In the rows, zero is written as 128.
Known rows, with every step that occurs:
beron > gele > damu: [ 74 161 135 112 133 118 136 142 140 131 136 153 111 124 122  86 111 123
 133 110 115 172 138]
dizi > gele > fubed > damu: [157 146 191 119 154  31 127  96 104 116 150 151 146 181 137 120 108 145
 115 132 162 166 142]
damu > beron > gele: [121 166  87 116 130 101 141 108 150 136 137  93 105 156 187  83 133 112
 128  90 161 124 155]
fubed > dizi > gele > damu > beron: [132 133  78 106 151  75 143 109 146  95 142 107 129 164 154  86 101 115
 127 168 167 146 217]
gele > damu > beron: [ 81 147  82 115 106 106 116 137 131 106 129 119 121 110 129 101 134 117
 132 145 183 136 174]
fubed > beron > gele > damu > subet: [ 87 181 146 114 128 110  96 161 133 125 126 106 103 143  90  80 115 129
 148 100 140 141 117]
dizi > beron > gele > fubed: [139 153 186 115 164  64 123 112 136 141 178 186 109 169 147  95 125 143
 126  94 146 157 169]
beron > gele > fubed: [135 163 184 125 164  71 155 103 117 152 144 185 130 160 151 103 126 134
 123  90 132 158 127]
gele > damu: [ 82 134 131 119 121 126 122 148 124 115 128 149 129 103  96 114 122 127
 133 146 130 156 142]
gele > damu > fubed: [116 113 170 131 113 141 134 165 110 139 121 147 142  87  81 110  71 125
 127 148 117 170 132]
beron > gele > fubed > damu > subet: [171 164 213 127 134  45  65 131 101 131 151 185 117 176 119  90 124 145
 131 101 160 140 111]
fubed > dizi > damu: [146 120 124 120 124 120 128 155 134 106 141 105 126 139 106 104 109 121
 128 179 145 135 182]
dizi > beron: [134 116 126 120 127 122  96 136 147 116 162 126 107 134 123 121 126 136
 131 131 143 127 172]
gele > fubed: [143 136 179 131 150  79 140 110 101 133 135 185 148 139 123 132 135 139
 122 126 150 142 131]
fubed > dizi > beron > gele > damu: [139 144 136 102 128 127 114 142 158 112 178 127  96 165 127  68  93 128
 137 154 143 164 218]
gele > fubed > damu: [173 148 198 127 103  76 112 112  91 116 145 139 145 161 120 125 124 143
 121 151 192 151 133]
dizi > damu: [ 86 128 120 120 131 107 119 163 134 113 132 125 119 106  93 114 129 125
 125 138 128 142 146]
damu > subet: [133 117 140 137 144 101  69 153 123 130 126 173 116 122  98 124 136 133
 137 115 113 101 112]
dizi > beron > gele: [123 145 134 112 142 113 111 130 161 132 172 127  89 156 150  90 116 132
 131  95 125 142 169]

Rows:
[218 112 176 123 131 145 133 137 150 146 172 100 109 171 146  77  51 126
 127 139 129 149 196]
damu > fubed > dizi > beron > gele
[124 182 134 114 120 137 162 117 142 134 127  34 114 175 152  98 110 123
 135  94 154 139 120]
fubed > beron > gele
[160 156 143 114 141  12 124  83 111 103 151 119 139 189 172 105 122 134
 114 131 213 146 172]
dizi > gele > fubed > damu > beron
[197 166 140 118 144  67 161  81 124 133 153 127 132 202 193  79 122 120
 124 131 199 130 195]
damu > beron > gele > fubed > dizi
[222  97 172 139 115 160 150 134 116 144 129 100 149 146 124 114  63 123
 124 172 131 134 153]
damu > fubed > dizi
[148 131  80 116 113 102 125 139 141  97 140  68 120 147 138  89 124 110
 126 177 195 114 213]
fubed > dizi > damu > beron
[178  94 172 121 106 150 109 161 129 119 162 124 126 126  86  94  52 130
 131 195 146 162 213]
gele > damu > fubed > dizi > beron
[146 165 178 124 127  99 156 104 100 126 127  93 151 170 120 133 128 139
 129 133 191 138 127]
gele > fubed > beron
[174 155 211 119 134  39  35 140 118 118 184 185  95 182 114  84 123 152
 134 103 173 138 157]
dizi > beron > gele > fubed > damu > subet
[153 111 137 128 139  93  68 180 129 107 138 147 114 131  75 101 120 129
 136 167 128 107 164]
fubed > dizi > damu > subet
[118 105 164 133 124 123 131 179 121 140 126 120 132  87  81 112  81 123
 120 141 116 155 136]
dizi > damu > fubed
[ 80 191 131 105 113 138 155 136 137 126 128  59 114 154 119  86 104 123
 139 113 154 169 134]
fubed > beron > gele > damu
[158 160 176 126 114 154 175 133 129 159 121  27 127 159 136  95  64 121
 129  95 140 152 113]
damu > fubed > beron > gele
[109 130 175 115 127 127 118 165 145 142 164 146 101 112 105  73  61 129
 130 116 115 183 174]
dizi > beron > gele > damu > fubed
[164 133 168 132 101 163 157 139 114 143 112  30 144 140 112 123  73 125
 129 134 157 137 115]
damu > fubed > beron
[172 159 148 122  90  58 108 100  97 106 146 105 140 170 152 109 140 132
 121 152 242 131 162]
gele > fubed > damu > beron
[105 136 163 116 142 115 168 142 123 128 118  63 144 133  97 105  50 127
 127 134 128 180 136]
dizi > gele > damu > fubed > beron
[152 156 181 115 160  63 155 129 122 131 158 161 129 173 125  81 107 129
 123 142 149 166 181]
beron > gele > fubed > dizi > damu
[183 136 135 112 137 129 118 119 162 124 178 104  96 191 160  82  99 129
 132 135 141 136 205]
fubed > dizi > beron > gele
[202 128 181 130 143  94 151 101 101 127 145 161 155 175 131 123 116 137
 124 169 166 135 167]
gele > fubed > dizi
[141 157  83 108 126  96 137 134 157 114 149  70 102 168 161  59 117 106
 127 141 178 130 210]
fubed > dizi > damu > beron > gele
[210 116 179 122 143  86 116 108 119 117 177 162 132 183 130 117 115 144
 126 173 180 133 212]
gele > fubed > dizi > beron
[ 79 152 132 103 134 114 104 149 157 115 171 151  89 133 118  77 111 131
 135 111 127 172 183]
dizi > beron > gele > damu
